What can hang from each mark
Q_785: Q_516
Q_516: Q_518 Q_785
Q_833: Q_540
Q_319: Q_500 Q_516
Q_540: Q_833
Q_518: Q_500 Q_540
Q_500: Q_319 Q_518 Q_833

Each row was made from one small tree. Brackets hold a mark, then the marks that hang from it, in the order of their numbers. Every link used is in the known rows. Write each row's tree.
Known rows
{Q_518 Q_500}: -8.5,-17.5,-11.3,-18.4,-0.4,12.1,6.5,18.2,4.3,2.3,-2.2,4.5,-2.0,1.7,6.4,-19.5,12.6,9.8,-1.3
{Q_518 {Q_500 {Q_319 {Q_516 Q_785}}} {Q_540 Q_833}}: -20.0,-33.1,-1.9,-31.8,15.2,21.8,14.5,24.7,-1.5,6.5,0.9,-3.0,-27.4,-3.3,8.6,-22.2,7.5,5.1,7.8
{Q_516 {Q_518 Q_500 {Q_540 Q_833}} Q_785}: -14.1,-17.9,5.8,-27.5,22.3,16.9,22.7,24.4,4.6,11.3,5.1,-1.9,-22.6,-6.3,5.5,-24.9,9.9,15.5,0.0
{Q_518 {Q_500 Q_319 {Q_833 Q_540}}}: -5.7,-22.7,-54.8,-13.3,-4.8,5.6,22.3,22.9,5.3,1.3,-11.1,4.1,3.5,-4.4,10.8,-32.1,3.9,3.6,-7.2
{Q_500 {Q_319 Q_516} {Q_518 {Q_540 Q_833}}}: -30.2,-26.0,-15.2,-30.7,9.8,10.8,-0.6,18.8,-2.1,16.4,1.3,-2.6,-24.8,-3.5,17.1,-9.0,9.8,-2.2,4.2
{Q_500 {Q_319 {Q_516 {Q_518 {Q_540 Q_833}} Q_785}}}: -21.4,-19.9,-8.9,-26.1,14.5,6.9,24.0,21.5,-2.3,19.0,10.2,0.7,-29.5,-10.2,7.0,-9.5,5.5,6.4,1.5
{Q_516 Q_518 Q_785}: -6.0,-8.2,-8.4,-9.2,-2.1,-0.5,15.3,19.8,1.7,3.9,7.8,9.4,-8.9,-8.3,-1.4,-12.4,9.6,14.8,-8.0
{Q_785 {Q_516 {Q_518 Q_500}}}: -12.5,-15.3,-12.3,-20.4,-13.5,7.5,15.9,18.5,-4.8,15.9,2.2,3.5,-11.2,12.8,3.2,-17.3,19.8,14.1,-7.5
{Q_319 Q_500 {Q_516 {Q_518 {Q_540 Q_833}} Q_785}}: -18.9,-18.0,25.8,-27.7,19.1,17.1,30.8,6.0,-2.7,12.9,12.1,2.0,-22.7,-15.5,5.0,-10.1,8.0,4.2,-4.4
{Q_785 {Q_516 {Q_518 {Q_500 Q_319 Q_833} Q_540}}}: -19.9,-17.2,-42.0,-28.3,-7.4,14.9,31.2,39.0,-6.3,18.1,0.5,-3.7,-11.7,6.1,7.5,-8.9,7.5,10.7,-4.6
{Q_319 {Q_516 {Q_518 {Q_500 Q_833}} Q_785}}: -8.8,-19.8,-12.8,-26.2,5.5,4.3,24.8,13.1,-4.4,0.3,7.8,7.5,-16.2,0.6,-0.5,-33.6,6.6,8.4,-7.1
{Q_319 {Q_500 Q_518} Q_516}: -16.3,-20.7,4.0,-21.7,-6.8,9.3,2.9,-2.8,-4.8,5.8,2.9,5.1,-3.4,-1.4,5.4,-15.8,12.2,-2.9,-11.7
{Q_319 {Q_500 Q_518}}: -11.6,-16.3,-6.4,-13.8,-4.2,11.2,3.1,9.0,1.4,5.1,-0.1,6.1,6.2,-6.5,6.5,-16.3,9.4,2.5,-11.6
{Q_785 {Q_516 {Q_518 {Q_500 Q_833} Q_540}}}: -20.3,-13.2,-21.5,-29.1,-5.2,17.8,25.6,28.8,-5.5,8.1,0.6,-0.7,-15.4,5.9,7.0,-4.1,13.3,12.3,-4.4
{Q_500 Q_518}: -13.3,-14.5,-17.3,-13.5,-6.2,3.1,-9.4,15.6,2.2,2.9,-1.2,7.0,-5.5,-1.5,9.4,-11.0,12.4,6.7,-6.5
{Q_518 {Q_500 {Q_319 Q_516} Q_833} Q_540}: -21.1,-24.5,-32.1,-33.5,6.5,18.8,20.8,28.2,-4.3,3.9,-0.8,-3.5,-10.7,0.2,10.3,-10.4,3.0,0.6,0.8
{Q_500 Q_319 Q_518 Q_833}: -14.0,-19.8,-55.5,-13.0,-5.3,2.5,1.6,30.3,1.2,4.8,-1.7,6.6,0.9,-7.6,13.1,-18.0,1.9,2.4,-5.9
{Q_518 {Q_500 Q_319} Q_540}: -16.4,-17.9,-28.4,-24.5,1.9,20.4,15.0,35.9,2.4,10.9,-3.7,-4.9,-3.2,-0.6,7.7,-6.6,6.5,8.6,0.9
{Q_516 {Q_518 {Q_500 Q_319}} Q_785}: -4.2,-17.5,-30.4,-15.6,2.0,3.6,24.9,28.8,1.0,15.7,4.2,2.8,-2.7,1.3,-2.5,-35.5,4.2,15.0,-8.9
{Q_319 {Q_500 Q_518 Q_833} {Q_516 Q_785}}: -10.0,-25.0,-4.0,-20.2,-2.5,10.3,8.5,5.7,-5.7,-10.9,2.9,8.5,-7.0,-11.0,3.8,-22.8,3.8,-1.0,-11.3

Write each row's tree
-22.2,-19.8,7.1,-24.0,14.0,23.0,6.8,14.1,3.7,10.3,-0.3,-1.8,-8.7,-14.2,15.2,-9.7,9.3,1.6,-4.8	{Q_319 {Q_500 {Q_518 {Q_540 Q_833}}}}
-9.0,-17.7,-43.7,-13.0,-6.8,-9.7,32.1,12.1,-2.7,5.0,2.0,9.3,-13.3,-9.3,2.3,-23.8,2.0,3.0,-12.7	{Q_500 {Q_319 {Q_516 Q_518 Q_785}} {Q_833 Q_540}}
-3.4,-14.4,-8.4,-18.4,4.0,6.6,19.5,20.9,1.6,6.4,4.8,5.2,-7.6,1.3,-3.2,-31.2,10.3,16.5,-7.3	{Q_516 {Q_518 Q_500} Q_785}
-21.5,-24.6,-32.9,-27.0,-1.7,8.9,5.6,29.1,-6.6,-6.0,0.6,0.0,-18.7,-4.8,7.1,-7.9,0.9,1.1,-3.3	{Q_500 {Q_319 {Q_516 Q_785}} {Q_518 Q_540} Q_833}
-14.2,-20.9,-17.0,-25.6,21.0,16.0,27.9,33.7,3.1,20.4,4.0,-3.8,-18.5,-6.7,6.4,-29.8,4.4,13.6,-1.0	{Q_516 {Q_518 {Q_500 Q_319} {Q_540 Q_833}} Q_785}
-16.5,-11.1,3.9,-19.8,17.0,11.4,18.6,23.5,4.0,9.2,7.8,3.1,-24.6,-15.3,7.6,-5.5,8.6,14.0,0.0	{Q_516 {Q_518 {Q_540 Q_833}} Q_785}
-26.3,-12.6,0.8,-22.6,-0.4,13.5,16.2,22.7,-2.2,19.4,5.4,1.8,-27.9,-5.1,13.4,6.7,18.7,11.5,1.6	{Q_785 {Q_516 {Q_518 {Q_540 Q_833}}}}
-4.9,-20.1,-19.8,-22.9,-0.4,-2.2,30.2,2.3,-2.3,-1.7,-0.4,5.9,-16.6,0.8,-0.1,-39.4,8.5,6.2,-13.0	{Q_319 {Q_516 {Q_518 {Q_500 {Q_833 Q_540}}} Q_785}}
-17.5,-22.8,0.7,-28.1,2.1,19.8,12.4,11.8,-6.3,-11.3,2.1,1.8,-12.5,-11.1,4.1,-8.1,2.7,-1.5,-9.0	{Q_319 {Q_500 {Q_518 Q_540} Q_833} {Q_516 Q_785}}
-10.9,-24.3,12.3,-19.4,-7.2,8.9,2.7,-0.1,-5.7,-3.4,2.9,7.5,-8.3,-4.7,-0.3,-21.7,9.8,0.8,-11.0	{Q_319 {Q_500 Q_518} {Q_516 Q_785}}
-19.5,-25.6,-20.1,-26.3,16.1,23.5,14.3,33.3,5.1,16.1,-2.5,-4.2,-13.1,-7.0,15.6,-17.1,7.2,6.8,6.0	{Q_518 {Q_500 Q_319} {Q_540 Q_833}}
-8.1,-21.4,15.4,-15.0,-5.2,13.3,14.4,3.4,-3.9,-6.5,4.6,10.0,-7.7,-10.9,-0.5,-9.5,8.5,3.0,-8.9	{Q_319 Q_500 {Q_516 Q_785}}
-19.3,-22.5,15.6,-35.9,22.0,15.7,22.1,12.4,-1.9,11.5,8.0,-1.4,-33.3,-0.8,5.0,-23.8,11.8,9.5,1.4	{Q_319 {Q_516 {Q_518 Q_500 {Q_540 Q_833}} Q_785}}
-7.5,-14.0,11.4,-17.5,0.3,3.9,27.3,1.1,-5.2,8.5,11.4,8.2,-7.9,-8.0,-4.5,-16.9,8.2,5.0,-12.9	{Q_319 Q_500 {Q_516 Q_518 Q_785}}
-3.5,-19.2,-45.0,-17.1,5.5,4.2,30.0,34.2,0.2,7.8,4.6,4.6,-0.8,-3.7,0.8,-38.0,-0.6,12.6,-9.2	{Q_516 {Q_518 {Q_500 Q_319 Q_833}} Q_785}
-10.4,-27.7,-43.2,-15.2,-13.4,-6.6,7.4,9.3,-3.2,-7.6,-6.2,7.0,-14.2,-5.1,7.1,-29.4,4.0,-1.7,-11.9	{Q_500 {Q_319 {Q_516 Q_785}} Q_518 {Q_833 Q_540}}
-11.2,-15.8,-40.7,-24.5,10.2,13.7,34.0,40.8,0.1,8.1,3.0,-2.6,-7.7,-5.2,1.7,-22.8,-1.8,13.3,-5.6	{Q_516 {Q_518 {Q_500 Q_319 Q_833} Q_540} Q_785}
-16.1,-15.3,7.1,-34.4,7.2,12.5,22.7,15.2,-4.7,6.3,6.4,-2.3,-23.2,5.4,-3.2,-13.5,11.5,11.5,-5.8	{Q_319 {Q_516 {Q_518 Q_500 Q_540} Q_785}}
-7.7,-25.3,-10.8,-15.8,-8.5,3.5,13.9,-5.5,-3.1,-13.8,-5.0,8.5,-7.1,-10.4,4.3,-30.5,6.0,-3.5,-16.8	{Q_319 {Q_500 Q_518 {Q_833 Q_540}} {Q_516 Q_785}}
-11.5,-10.5,-2.8,-26.1,9.3,14.2,22.5,25.7,1.3,5.9,3.7,-2.3,-13.9,1.0,-2.0,-13.5,9.3,17.3,-4.5	{Q_516 {Q_518 Q_500 Q_540} Q_785}
-10.0,-17.1,-21.1,-14.7,-0.4,12.2,7.8,14.3,0.6,-1.3,0.1,8.0,7.9,-12.5,10.3,-19.9,4.4,0.3,-12.0	{Q_319 {Q_500 Q_518 Q_833}}
-18.2,-20.8,15.9,-26.8,-1.2,18.9,7.0,7.0,-5.8,-4.5,1.6,-1.0,-14.7,-3.6,1.0,-6.0,8.1,1.2,-10.5	{Q_319 {Q_500 {Q_518 Q_540}} {Q_516 Q_785}}
-15.8,-16.9,-7.8,-35.0,13.1,13.7,28.2,18.7,-5.0,-1.2,6.4,-1.4,-21.9,0.0,0.2,-17.9,5.4,8.9,-4.5	{Q_319 {Q_516 {Q_518 {Q_500 Q_833} Q_540} Q_785}}
